What can hang from each mark:
nadu: mimub
tolak: burur gedobaz mimub
mimub: gusim nadu tolak
burur: tolak
gedobaz: burur gusim tolak
lekef: burur

Known rows, with every way that one mark hangs from another:
(nadu (mimub gusim (tolak burur gedobaz))): [-0.02 -1.24  0.77 -0.64  5.02  1.91  0.84  2.88  3.20  2.02 -0.17  0.96
 -0.88  0.18  1.18 -2.19 -1.61  0.68 -2.14]
(nadu (mimub tolak)): [-4.17  2.15  1.10 -1.47  1.43 -1.75 -0.21 -0.41  0.98  3.23  1.26  0.67
 -2.69  1.34  2.32 -4.35  0.60 -2.40 -1.95]
(mimub gusim tolak): [-1.54 -0.97  2.96 -1.53  2.26 -0.30 -1.87  1.82 -1.19  0.68 -1.95  1.19
 -3.18  1.94  2.02 -2.20 -0.45  0.27 -2.10]
(nadu mimub): [-5.42  3.49 -0.51 -1.40 -0.17 -2.36  0.41 -0.56  0.94  3.40  2.84 -0.42
 -2.07  1.87  1.84 -4.42 -0.14 -3.44 -1.30]
(mimub gusim (tolak burur gedobaz)): [ 0.61 -2.80  0.84 -0.54  6.01  1.43  0.49  3.88  1.97  0.59 -1.64  1.82
 -0.34  1.44  1.60 -1.07 -2.50  0.64 -1.55]
(mimub gusim nadu (tolak burur gedobaz)): [ 2.63 -5.14  1.67 -0.43  6.98  1.71 -0.20  2.09  2.84  1.15 -0.78  1.65
  1.65  0.19 -0.10 -1.51 -0.68  1.21 -1.36]
(burur (tolak mimub)): [-6.58  0.67 -2.42  0.95  0.92  0.29 -0.57  0.08 -0.14  0.83  4.98  0.26
 -1.11  0.24  0.97 -4.13 -1.66 -3.83 -2.01]
(tolak gedobaz): [-3.22  0.62 -0.84  0.04  3.67 -2.53  2.62  1.46  2.00  1.57  0.86 -0.22
 -0.01  3.20  1.89 -1.91 -1.60 -2.41  0.09]
(lekef burur): [-2.84  0.49 -1.74 -0.57  1.13 -1.85 -1.05 -1.75  0.20  4.17 -0.93 -0.22
 -1.49  3.09  2.25 -3.36 -0.20 -3.51 -0.62]
(tolak burur (gedobaz gusim) mimub): [-1.69 -1.46 -3.05  1.05  2.80  0.78  3.01  1.20  1.90  1.70  1.17  1.86
  1.64 -1.36 -2.08 -1.53 -6.52 -2.97 -2.17]
(tolak burur gedobaz (mimub gusim nadu)): [ 1.45 -4.81 -1.25  0.22  6.01  2.74 -0.24  1.16  2.96  1.50  1.77  2.01
  2.23 -1.59 -1.03 -1.23 -2.33 -0.84 -1.95]
(mimub gusim nadu (tolak burur)): [ 1.07 -3.98  2.02 -1.75  4.03  1.58 -2.76  1.08  0.50  1.52 -0.51  2.26
  0.02 -0.03  0.33 -2.95 -0.06  0.09 -2.01]
(tolak (gedobaz burur gusim) mimub): [-2.04 -1.24 -2.36  2.24  1.61  1.10  4.08 -1.48  1.42  1.06 -0.63 -1.52
 -0.39 -0.93 -1.93 -1.46 -4.80 -2.86 -2.16]
(mimub nadu (tolak burur (gedobaz gusim))): [ 1.86 -4.59  0.69  0.04  4.84  0.02  2.67  0.63  2.50  1.67 -0.95  1.34
  3.05 -1.11 -2.42 -2.51 -2.70 -0.29 -1.35]
(gedobaz burur gusim (tolak (mimub nadu))): [-1.38 -3.16  0.14 -0.46 -1.44 -0.18  1.59 -3.94 -1.58  0.32 -0.47 -0.46
  1.76 -4.12 -5.02 -3.92 -3.68 -4.03 -1.12]
(mimub gusim): [-2.96  0.53  1.52 -1.53  0.73 -0.91 -1.40  1.49 -1.43  0.96 -0.51  0.23
 -2.44  2.21  1.68 -2.23 -1.04 -1.02 -1.53]
(mimub gusim (tolak (gedobaz burur))): [ 0.29 -2.42  1.58  0.79  4.71  1.89  1.54  1.16  1.62 -0.08 -3.27 -1.61
 -2.41  1.65  1.62 -1.02 -0.88  0.81 -1.56]
(burur (tolak (gedobaz gusim) (mimub nadu))): [-1.70 -4.03 -1.36  2.53  2.47  0.95  2.76 -0.92  1.81  0.33  3.49 -1.02
  3.11 -2.93 -4.16 -2.97 -2.55 -0.97 -1.98]

Rows:
[-0.89 -2.40  0.37 -1.46  4.17 -0.35 -1.32  0.08  1.49  2.85  1.43  2.40
  0.87  0.75  1.02 -4.15  0.13 -2.33 -1.10] => (mimub nadu (tolak burur))
[-1.18 -3.55 -0.50 -1.81 -0.30 -0.45  0.54 -1.09 -1.20  1.08  1.47  2.96
  3.82 -4.42 -5.06 -3.90 -5.31 -4.18 -1.07] => (gedobaz gusim (tolak burur (mimub nadu)))
[-3.56  1.61 -0.59 -1.72  2.22 -0.18 -0.32  0.64  1.80  3.69  2.19  1.81
 -1.73  0.95  2.21 -4.80 -0.96 -3.09 -2.03] => (nadu (mimub (tolak burur)))
[-5.62  0.86 -1.25  1.67 -2.31  0.62  2.28 -1.11 -1.19 -0.28  1.48 -4.09
 -1.32  0.18 -1.50 -4.68 -2.59 -2.32 -1.71] => (gedobaz (burur tolak) gusim)
[ 0.08 -5.51 -2.47  3.25  2.79  1.73  1.46 -2.86  2.32  2.29  1.24 -1.54
  3.40 -2.79 -4.09 -2.99 -1.71 -0.82 -2.02] => (lekef (burur (tolak (gedobaz gusim) (mimub nadu))))
[ 0.86 -3.80 -0.14 -0.19  6.98 -0.01  1.20  0.98  3.84  2.36  1.02  1.81
  2.52  0.91  0.75 -2.75 -0.45 -1.40 -0.39] => (mimub nadu (tolak burur gedobaz))
[ 2.26 -4.85  3.50 -0.39  6.18  0.25  0.17  1.13  1.87  0.64 -1.92  0.43
  0.55  0.61 -0.07 -1.25  0.98  1.91 -1.32] => (mimub gusim nadu (tolak gedobaz))
[-1.69 -0.53 -1.63  0.11  2.17 -0.81  3.70  1.94  1.63  1.48  0.15  0.43
  1.80  0.74 -1.39 -1.98 -5.27 -2.02 -0.77] => (tolak burur (gedobaz gusim))
[-2.11 -2.08 -1.95  2.45  1.19 -0.02  2.65 -0.46  1.13  1.56 -0.51 -3.17
  1.23  0.39 -1.89 -2.92 -2.49 -0.49 -0.92] => (lekef (burur (tolak (gedobaz gusim))))
[-2.10 -1.20 -1.48  1.18  1.95 -0.69  3.32  0.27  0.87  1.39  0.24  0.80
  0.62 -0.92 -2.03 -1.20 -5.00 -2.29 -1.92] => (tolak (gedobaz gusim) mimub)
[-2.80 -2.38 -1.96  1.41  1.10  2.99 -3.11 -0.73 -0.60  1.57  0.98 -0.71
 -1.81 -0.52  0.43 -3.03 -1.01 -1.22 -2.86] => (lekef (burur (tolak (mimub gusim))))
[-1.92 -3.10 -3.39  3.31  1.74  1.52  2.11 -1.32  1.55  1.79  0.59 -1.54
  1.26 -1.58 -2.67 -2.42 -3.77 -1.64 -2.05] => (lekef (burur (tolak (gedobaz gusim) mimub)))
[-2.25  0.62  2.77 -1.78  1.29  0.12 -1.52  0.76  0.02  2.02 -0.61  0.49
 -3.53  0.59  1.56 -3.26  0.45  0.31 -2.84] => (nadu (mimub gusim tolak))
[-2.03  0.21 -1.02 -0.38  5.21  0.08  2.33  1.77  4.21  3.20  1.64  1.14
  0.01  0.98  1.78 -3.27 -1.56 -1.98 -1.24] => (nadu (mimub (tolak burur gedobaz)))
[-0.27 -3.36 -0.79 -1.11  3.17  2.44 -2.89  0.08  0.59  2.05  2.23  2.82
  0.74 -1.62 -0.71 -2.69 -1.97 -1.91 -2.76] => (tolak burur (mimub gusim nadu))
[-3.38 -0.12  0.04 -2.45 -1.80 -2.28  1.82  1.25 -2.29  0.35 -0.36  1.58
  1.95 -0.98 -2.85 -3.84 -6.11 -3.83  0.02] => (gedobaz gusim (tolak burur))
[-3.70 -0.69 -0.65 -0.44 -2.36 -0.41  2.25 -2.20 -2.46 -0.16 -1.10 -0.26
 -0.25 -2.81 -3.40 -3.44 -5.73 -4.71 -1.16] => (gedobaz burur gusim (tolak mimub))
[-0.72 -4.84 -1.22  1.11  2.20  3.21 -3.82 -2.41  0.31  2.08  1.62 -0.74
  0.09 -1.79 -1.23 -3.60  0.88 -0.70 -2.75] => (lekef (burur (tolak (mimub gusim nadu))))
[-2.37  0.68  0.63 -0.24  4.33 -1.43  2.45  0.67  3.39  2.81  0.68  0.07
 -1.12  1.49  1.95 -2.86  0.05 -1.24 -1.26] => (nadu (mimub (tolak gedobaz)))
[-1.27 -0.18  0.57  1.17  1.62  0.47  4.56 -1.35  2.63  1.88 -1.97 -2.68
 -1.41 -0.53 -1.28 -2.98 -2.08 -0.65 -2.25] => (nadu (mimub (tolak (gedobaz burur gusim))))
[-2.62 -3.28  0.15  0.50  1.75  2.52 -2.47 -0.41 -0.17  0.15  3.95 -0.03
 -0.06 -1.92 -1.27 -3.70  0.15 -0.62 -2.73] => (burur (tolak (mimub gusim nadu)))
[ 0.99 -4.31 -0.43  1.51  4.78  3.10  0.88 -1.48  2.58  0.89  0.13 -1.31
  0.18 -1.28 -1.19 -1.09 -0.73 -0.76 -2.08] => (tolak (gedobaz burur) (mimub gusim nadu))
[-3.05 -0.46 -3.15  2.00  3.84  1.00  2.89 -0.89  2.69  1.60  1.22 -0.95
 -1.00  0.97  1.14 -1.80 -2.67 -3.96 -1.18] => (tolak (gedobaz burur) mimub)
[-4.68 -0.97 -3.74  1.60  1.23  1.08 -1.64 -1.88  0.46  2.89  2.80 -0.45
 -1.05  0.31  1.00 -4.19 -0.87 -3.75 -2.08] => (lekef (burur (tolak mimub)))
